What can hang from each mark:
j65: j460 j694 j914
j460: j360
j617: j814
j360: j578 j914
j814: j914
j914: j360 j694 j814
j694: j578

Each row was made from one small tree. Brackets hold a mark, then the marks that hang from it, in the order of their numbers. Every link used is in the known rows. Write each row's tree.
Known rows:
{j617 {j814 {j914 {j360 j578}}}}: 0.27,-0.05,2.21,1.19,0.25,0.92,-3.05,-1.20,-0.79,3.12,3.26,3.05,0.49,-0.21,-0.64,-4.28,-3.56,-4.86,-5.04,0.05
{j694 j578}: 1.35,-0.65,3.74,-0.77,-1.00,-1.60,-5.90,-0.98,2.94,0.45,0.99,1.60,-0.63,-6.04,-1.90,-2.83,-5.52,-3.87,-5.95,0.85
{j814 {j914 j694}}: -0.08,0.72,2.50,2.44,-0.78,-3.97,-3.42,-1.18,0.83,2.82,3.13,0.90,0.68,-2.06,-1.85,-2.85,-3.90,-3.73,-5.03,-0.05
{j617 j814}: 0.51,0.07,1.57,0.65,0.53,2.24,-2.48,-2.76,0.62,0.35,2.34,3.66,0.13,0.22,-1.70,-5.00,-5.30,-5.21,-4.59,0.41
{j460 {j360 j578 j914}}: -0.24,1.49,-0.54,0.25,-0.75,2.75,-2.93,0.26,1.90,-0.26,-2.09,3.82,-2.05,-2.61,-3.91,-0.25,-5.83,-3.23,-3.45,-0.15
{j360 j578 {j914 j694 j814}}: 2.67,1.38,3.21,-0.91,-0.96,3.48,-0.17,2.44,2.59,-0.24,-0.42,3.40,-4.10,-3.22,-3.60,-1.80,-5.55,-4.56,-3.69,-0.24
{j460 {j360 {j914 j694}}}: -0.55,0.86,0.37,1.72,-1.47,1.12,-3.07,-0.04,1.30,1.28,-1.71,3.00,-1.82,-2.65,-4.28,-1.68,-5.85,-3.03,-2.06,-0.46
{j914 j360 {j694 j578} j814}: 3.21,-2.71,6.19,-0.27,-3.33,-2.40,-3.90,2.36,1.07,4.32,0.41,0.76,-3.74,-4.46,-2.34,-2.87,-3.50,-3.24,-3.80,-0.16
{j460 {j360 {j914 {j694 j578} j814}}}: 0.00,0.13,0.94,0.97,-1.84,0.05,-2.71,-0.08,1.77,1.60,-1.38,2.79,-2.77,-3.64,-3.35,-1.05,-5.71,-3.06,-1.88,-0.39
{j914 j814}: 1.81,-1.30,0.78,-0.27,-0.44,-3.53,-1.07,-2.93,1.68,-0.28,1.11,2.87,-2.40,-0.39,-2.32,-2.41,-5.44,-4.89,-4.20,0.55
{j460 {j360 j578 {j914 j694}}}: -0.22,1.91,0.42,0.70,-1.32,3.34,-2.86,1.23,2.12,0.35,-2.00,3.33,-2.17,-2.78,-4.16,-0.38,-5.50,-2.74,-3.15,-0.39
{j65 j460 {j694 j578} {j914 j360 j814}}: 6.16,-5.81,1.33,-0.44,-2.86,-1.96,-7.45,2.34,-2.52,1.08,-0.83,-4.56,-0.15,-3.65,-0.80,-4.56,-7.33,-2.22,-1.72,4.66
{j460 {j360 j914}}: -0.65,0.51,-0.69,1.28,-0.89,0.55,-3.11,-0.96,1.14,0.70,-1.72,3.54,-1.65,-2.40,-3.97,-1.56,-6.10,-3.45,-2.32,-0.16
{j65 j694 {j914 {j360 j578} j814}}: 6.16,-3.25,0.34,1.71,-2.57,-0.77,-4.33,1.37,-1.26,0.60,0.14,-3.49,-2.20,-1.51,-1.68,-2.40,-7.14,-3.73,-1.43,3.57
{j65 j460 {j694 j578} j914}: 4.95,-3.76,0.49,0.00,-1.87,-0.46,-8.21,1.07,-1.15,-0.97,-0.38,-4.56,1.88,-4.19,-1.09,-4.77,-8.31,-2.18,-2.62,4.91
{j65 j914}: 2.00,-1.79,0.40,1.51,-0.92,-1.18,-4.69,-2.00,-0.04,-0.96,1.33,-0.75,-0.56,-2.18,-2.22,-4.51,-7.16,-3.34,-3.30,0.52
{j814 {j914 {j360 j578} j694}}: 0.85,0.18,3.72,1.74,-1.55,-2.40,-4.09,1.55,0.06,4.30,2.12,0.94,-0.21,-2.49,-2.03,-2.32,-2.80,-3.27,-5.46,-0.31
{j617 {j814 {j914 j694}}}: -0.23,0.67,2.45,2.13,0.14,0.52,-2.48,-2.10,-0.01,2.61,4.00,2.58,0.97,-0.13,-0.74,-4.76,-4.09,-4.68,-4.37,-0.05
{j360 j578 {j914 j814}}: 2.48,0.90,1.76,-1.55,-0.03,2.69,-0.31,1.04,2.31,-0.96,-0.47,4.15,-3.94,-2.85,-3.22,-1.69,-5.91,-5.23,-4.11,0.15

Which tree is each row?
0.43,0.30,3.27,1.58,-0.37,1.60,-3.05,-0.22,-0.54,3.64,3.27,2.51,0.28,-0.50,-0.86,-4.38,-3.27,-4.43,-4.77,-0.21 -> {j617 {j814 {j914 {j360 j578} j694}}}
2.14,-0.02,3.08,0.50,-1.03,0.25,-0.41,0.59,1.48,1.11,0.09,2.94,-3.53,-2.82,-3.80,-3.72,-5.97,-5.02,-2.16,-0.27 -> {j360 {j914 j694 j814}}
1.70,-2.61,-0.85,-0.45,-1.97,0.58,-4.52,0.58,-0.80,-1.19,-1.21,-0.89,-0.54,-0.77,-2.01,-3.04,-6.24,-0.44,-2.46,0.83 -> {j65 {j460 {j360 j578}} {j914 j694 j814}}
0.79,-0.79,4.86,1.88,-1.97,-4.01,-5.50,1.18,0.11,5.37,2.52,0.16,-0.07,-4.57,-1.54,-3.08,-2.94,-3.23,-5.06,-0.24 -> {j814 {j914 j360 {j694 j578}}}
5.57,-4.56,0.19,-0.44,-2.03,-1.93,-6.64,0.45,-1.17,-0.96,-0.06,-4.31,0.58,-3.41,-0.54,-4.12,-8.22,-2.50,-1.99,4.86 -> {j65 j460 {j694 j578} {j914 j814}}
2.26,-0.23,4.30,-0.06,-1.44,0.21,-1.52,1.12,2.08,1.58,0.26,2.44,-3.61,-5.08,-3.16,-3.50,-5.85,-4.71,-2.65,-0.17 -> {j360 {j914 {j694 j578} j814}}
0.71,-0.32,2.34,1.10,-0.65,-3.21,-4.19,0.19,-0.30,3.55,2.06,1.60,-0.01,-2.15,-1.63,-2.19,-3.17,-3.90,-5.91,0.03 -> {j814 {j914 {j360 j578}}}
0.10,-0.52,2.22,1.67,0.18,-0.15,-3.13,-1.73,-1.21,3.56,3.48,2.91,0.65,-0.13,-0.63,-4.91,-3.71,-4.96,-4.51,-0.02 -> {j617 {j814 {j914 j360}}}
0.11,0.94,-0.78,-0.03,-0.83,1.80,-1.72,-0.07,1.94,-0.15,-1.91,4.01,-2.99,-2.04,-3.49,0.16,-5.76,-3.45,-2.97,-0.21 -> {j460 {j360 j578 {j914 j814}}}
3.34,-1.33,4.54,-0.45,-2.74,-0.07,-2.04,2.90,0.98,2.69,-0.15,1.83,-3.98,-1.45,-3.15,-1.88,-3.26,-3.32,-4.39,-0.24 -> {j914 {j360 j578} j694 j814}
1.71,0.49,4.61,0.35,-1.33,1.66,-3.23,1.67,2.11,1.58,0.03,2.22,-2.27,-5.92,-3.77,-4.08,-6.01,-4.41,-3.19,-0.10 -> {j360 {j914 {j694 j578}}}
2.32,-1.48,6.68,0.34,-3.21,-0.27,-6.25,3.12,1.10,4.25,0.10,0.45,-1.80,-5.59,-3.24,-3.78,-3.73,-2.78,-4.75,-0.14 -> {j914 j360 {j694 j578}}
5.86,-5.41,-0.41,0.35,-2.29,-1.81,-5.72,1.59,-3.39,0.44,-1.00,-3.98,-0.02,-0.48,-1.71,-4.81,-7.36,-2.56,-1.16,4.49 -> {j65 j460 j694 {j914 j360 j814}}
3.04,-2.08,2.57,-1.28,-1.45,-1.30,-2.14,0.94,0.52,1.59,-0.26,2.80,-3.72,-0.98,-2.58,-1.59,-3.85,-4.22,-4.96,0.29 -> {j914 {j360 j578} j814}
0.19,-0.18,3.17,2.10,-0.43,0.45,-3.00,-0.86,-0.93,4.11,3.48,2.37,0.52,-0.38,-0.90,-5.04,-3.46,-4.54,-4.24,-0.19 -> {j617 {j814 {j914 j360 j694}}}
3.64,-2.50,-2.83,0.74,-1.80,1.39,-6.83,1.04,-1.59,-1.84,-2.00,-3.49,1.64,-0.90,-2.14,-2.57,-8.11,-1.25,-1.83,4.51 -> {j65 {j460 {j360 j578}} j694 j914}
3.73,-4.11,2.01,-1.10,-2.34,0.33,-4.92,2.57,-2.01,0.41,-0.70,-1.35,-1.08,-1.38,-2.12,-5.06,-5.43,-1.26,-3.25,0.80 -> {j65 j460 {j914 {j360 j578} j694 j814}}
-0.31,-0.05,-0.90,0.97,-0.90,-0.50,-2.02,-1.40,1.11,0.79,-1.54,3.66,-2.63,-1.85,-3.63,-1.15,-6.01,-3.69,-1.92,-0.21 -> {j460 {j360 {j914 j814}}}
3.00,-2.05,-0.07,-0.72,-1.69,-0.17,-5.99,1.50,0.17,0.37,-2.59,-0.53,0.46,-3.61,-2.42,-2.01,-7.05,-2.70,-2.19,4.44 -> {j65 {j460 {j360 {j914 j814}}} {j694 j578}}
